Each row comes from the steps of one walk. Every step used is in the known rows, and no mark comes twice. Write the walk behind each row, first mark first.
Known rows:
mafe/bidi/felid/linag: -3, 3, -1, 10, 8, -12, -9, 5, 10, -22, 4, -5, -9, -7, -24, 1, -9, 2, -5, 6, 3, -1, 13, -6, -11, 12, 20
linag/felid/kapa: 12, 2, -3, 3, 0, -8, 6, 1, -15, -14, 8, 3, 2, 10, 3, -2, 3, 2, -5, 5, 7, 9, 19, -16, -6, 3, -2
kedev/felid: -7, 7, 1, -10, 6, 0, 1, 5, -6, 5, 2, 1, 4, 3, -6, 3, -9, -1, -2, -7, 23, -7, 5, 1, -8, -3, 2
kedev/mafe/bidi/felid: 0, 14, 0, -11, 6, -2, 1, -5, 16, 2, 9, 8, -5, -11, -9, 8, 6, 0, -13, 7, 17, -3, 10, -11, -8, 16, 3
mafe/bidi: 3, -1, 1, -1, 6, -9, -7, 1, 11, 2, 6, -6, -6, -2, 0, -3, 6, 5, 1, 5, 5, -5, 0, -12, 9, 3, 4
linag/felid/kapa/nuko: 22, 2, -9, -5, -11, -7, 2, 5, -14, -20, 16, 0, 6, 8, 8, -7, 4, -3, -11, 0, -6, 6, 15, -18, -13, 2, -1
kedev/mafe/bidi/povok/linag/felid: 7, 5, 0, -12, 0, -12, 17, -3, 10, 15, 6, 2, -12, -3, 3, 10, 8, -4, -15, -1, 19, -8, 19, -19, 7, 25, -4
povok/linag: -3, 4, -2, 4, -7, -3, 5, 6, 3, -7, -3, -7, 4, 2, 1, 3, -6, 0, -1, -5, -19, 8, 8, -3, 5, 10, -2
felid/kapa/nuko: 12, 4, -7, -4, -15, -3, -4, 2, -10, -21, 11, 8, 13, 5, 8, -7, 2, -1, -3, -1, -26, 0, 4, -14, -2, 1, 7
kapa/nuko: 10, 1, -5, -7, -12, 1, -6, 5, 0, -6, 7, -3, 5, -2, 4, -4, -1, -4, -7, -7, -15, -3, -4, -2, -6, -2, 1
kapa/nuko/bidi/povok/linag: 11, 2, 9, -11, -16, -7, 10, 12, 12, -8, 0, -1, -8, 1, 14, -9, -3, -8, -3, -10, -29, -7, 2, 1, 3, 15, 3
bidi/felid: 2, 4, -3, 4, -2, 1, 1, 7, 0, -11, 6, 5, -2, -6, -8, 0, -7, -3, -9, 4, 11, 3, 5, 9, -14, 9, 0
felid/kedev/mafe/bidi/povok: -6, 0, 1, -10, 10, -3, 1, -17, 18, 27, 1, 23, -1, -7, -6, 9, 14, -4, -5, 0, 11, -18, 7, -15, 2, 6, -7
felid/kedev/mafe: -11, 8, -2, -7, 7, 7, 1, -15, 13, 15, -5, 17, 12, -2, -8, 10, 10, -5, -6, -5, -10, 4, 13, -10, -14, -4, -9
nuko/bidi/felid/kedev/mafe: -7, 16, 9, -8, 12, 6, 7, -4, 26, -3, -3, 17, 0, -3, -8, 3, 7, -6, -10, 0, -5, 10, 21, -3, -28, 4, -5
mafe/bidi/povok/linag/felid: 12, -7, -2, 1, -2, -16, 12, 7, 3, 6, 9, -7, -15, 2, 3, 0, 1, 0, -8, 1, 18, -9, 13, -13, 11, 22, -6
nuko/bidi/povok/linag/felid/kapa: 12, 1, 12, -1, -4, -16, 22, 9, -4, -18, -1, 3, -11, 15, 14, -6, -1, -3, 1, 1, -5, 5, 25, -12, 6, 19, 1
nuko/bidi/mafe: 3, 5, 5, -6, 7, 6, 4, 1, 19, -10, 0, -4, -4, 3, 3, -1, 4, 2, 4, 7, 4, 4, 11, -16, -3, 6, 5
kapa/nuko/bidi: 12, 5, 11, -13, -5, -3, -2, 9, 13, -11, 2, -8, -6, 3, 11, -13, 4, -3, -1, -5, -21, 1, -1, -4, -8, -3, 4
povok/bidi: 0, 0, -5, 5, 3, -5, -10, 2, 2, -2, -2, 9, 2, 4, 2, 12, 2, 5, -7, 4, -12, -2, 2, 2, -4, 9, -2
mafe/bidi/felid/gupad: 9, 6, -21, 3, 11, -13, -13, 1, 13, -5, 8, -12, -5, -2, -1, -1, -1, 4, 4, 10, 3, -8, 10, -9, -6, 15, -7
felid/kapa/nuko/bidi: 14, 7, 7, -10, -9, -8, 0, 5, 4, -26, 4, 2, 2, 9, 15, -14, 6, -1, 5, -1, -34, 4, 6, -17, -3, 0, 9
felid/linag: -10, 0, 2, 8, 5, -5, -5, -3, -1, -13, -8, -4, -1, 0, -15, 2, -7, -3, 1, -4, -16, 1, 9, -2, -6, -1, 15

Write each row's walk:
21, -1, 8, -11, -13, -12, 15, 16, 6, -8, 5, -8, -16, 6, 16, -9, -2, -10, -11, -9, -9, -2, 13, -4, -7, 14, -4 -> kapa/nuko/bidi/povok/linag/felid
20, 0, -10, -1, -23, -11, 14, 10, -17, -18, 12, 5, 2, 7, 11, -3, -5, -6, -12, -6, -14, -2, 17, -12, 0, 18, -2 -> bidi/povok/linag/felid/kapa/nuko
5, 3, -3, 2, 4, -6, -6, 7, 10, -9, 12, -2, -8, -7, -8, -2, 0, 3, -7, 10, 16, -4, 5, -3, -5, 13, 3 -> mafe/bidi/felid
14, 9, -17, 5, -13, -6, -13, 11, -8, -34, 14, 21, 12, 2, 4, 8, -3, 2, -18, 7, -26, 1, 11, -3, -18, 19, 3 -> povok/bidi/felid/kapa/nuko
20, 9, 3, -8, -12, -13, 11, 14, 2, -34, 8, -11, 0, 15, 16, -13, 1, -1, -6, -5, -33, 18, 27, -21, -9, 12, 2 -> povok/linag/felid/kapa/nuko/bidi
10, 5, -21, 4, 5, -12, 3, 3, 2, -5, -1, -23, 0, 11, 7, 2, -3, -1, 2, -3, -13, 8, 26, -12, -8, 14, -18 -> povok/linag/felid/gupad
12, 4, 8, -7, -20, -10, 11, 9, 1, -24, 1, 8, 0, 8, 18, -10, -2, -6, 2, -7, -39, -4, 10, -10, 10, 18, 9 -> felid/kapa/nuko/bidi/povok/linag
5, 10, 8, -3, -3, -7, -5, 12, 12, -35, 0, -6, -8, -3, -12, -10, -11, -8, -8, -5, -25, 4, 13, 2, -29, 4, 21 -> kapa/nuko/bidi/felid/linag
8, -5, -3, 3, -7, -8, 18, 6, -8, 2, 2, -1, -9, 3, 2, 3, -5, -6, -9, -4, 12, -3, 12, 1, 1, 18, -9 -> bidi/povok/linag/felid
6, 11, 9, 0, 1, -5, 6, 8, 4, -32, 3, 10, -3, 6, 3, -8, -1, 1, 1, 8, -9, 10, 15, -4, -9, 11, 9 -> nuko/bidi/felid/kapa
-8, 3, -1, -4, 3, -5, 7, -11, 20, 20, -1, 16, 3, -6, -4, 11, 9, -3, -6, -5, -10, -9, 16, -18, 10, 16, -9 -> felid/kedev/mafe/bidi/povok/linag
-9, 12, 2, -4, 10, -9, -5, -7, 15, -11, 1, 4, -6, -12, -24, 11, -1, -2, -11, 4, 3, -2, 18, -13, -15, 15, 19 -> kedev/mafe/bidi/felid/linag
1, 0, -9, 12, 3, -3, 7, 4, 4, -3, 1, -5, 5, 7, -5, 2, -1, 0, -9, -6, -11, 17, 28, -9, -15, 4, -17 -> povok/linag/felid/kedev
14, -4, -4, 4, -5, -20, 13, 5, -8, -9, 11, 1, -7, 8, 7, -2, 3, 3, -3, 5, 8, -5, 21, -24, 16, 24, 0 -> mafe/bidi/povok/linag/felid/kapa
14, 10, 6, -10, -7, -2, 0, 14, 13, -21, 8, -2, -7, -3, 5, -12, -3, -5, -9, -1, -12, 4, 4, 5, -23, 6, 5 -> kapa/nuko/bidi/felid
14, 9, -11, 1, -16, -2, -4, 8, -9, -31, 16, 12, 11, 0, 1, -5, -5, -3, -11, 4, -13, 4, 8, -4, -14, 11, 6 -> bidi/felid/kapa/nuko
5, -8, 3, -3, 1, -9, -1, -2, 5, 13, 7, 6, -13, -4, 2, 0, 4, 0, 2, 4, 18, -21, -6, -5, 16, 10, 3 -> mafe/bidi/povok
-1, 3, -4, -3, 0, 0, 19, -8, 6, 17, -2, 16, 3, 1, -5, 13, 4, -10, -16, -8, 5, 1, 28, -10, -12, 13, -17 -> bidi/povok/linag/felid/kedev/mafe
24, 8, -3, -11, -4, -1, 4, 7, 5, -30, 15, -4, 2, 11, 10, -9, 7, 0, -7, 7, -2, 11, 24, -34, -18, 7, 2 -> linag/felid/kapa/nuko/bidi/mafe
8, 8, 2, -2, -1, 3, -5, 11, 20, -18, 6, 6, 2, 1, -3, -12, -1, -5, -10, -5, -21, 8, 11, 3, -32, -1, -4 -> kapa/nuko/bidi/felid/kedev
7, -9, -6, 9, 5, -12, 7, 4, 9, 8, 7, 0, -8, 4, -3, 2, 3, -1, -8, -2, 8, -5, 22, -15, 2, 15, -14 -> mafe/bidi/povok/linag/felid/kedev
-1, 8, -5, -3, 10, -7, 7, -7, 22, 8, 3, -3, 4, 1, -5, 9, 11, 2, -14, -2, -4, 12, 32, -29, -9, 12, -14 -> povok/linag/felid/kedev/mafe/bidi
14, 9, -2, -10, -7, 3, -1, 4, 10, -31, 10, 2, 7, 8, 10, -6, 5, 1, 2, 6, -22, 5, 14, -30, -7, 6, 9 -> felid/kapa/nuko/bidi/mafe
12, 6, 0, -13, -5, 6, -3, 6, 19, -15, 8, -7, 0, 1, 7, -6, 4, -2, -2, 1, -10, 2, 6, -17, -13, 3, 4 -> kapa/nuko/bidi/mafe
3, 8, 12, -3, 4, -2, 6, 9, 13, -17, 1, 2, -11, 0, -1, -6, -2, -1, -4, 4, 3, 6, 8, 7, -13, 7, 4 -> nuko/bidi/felid
-6, 7, 0, -6, 14, 0, -4, -16, 24, 17, 1, 11, 6, -4, -8, 9, 16, 1, -6, 0, -1, -1, 14, -21, -4, 1, -5 -> felid/kedev/mafe/bidi
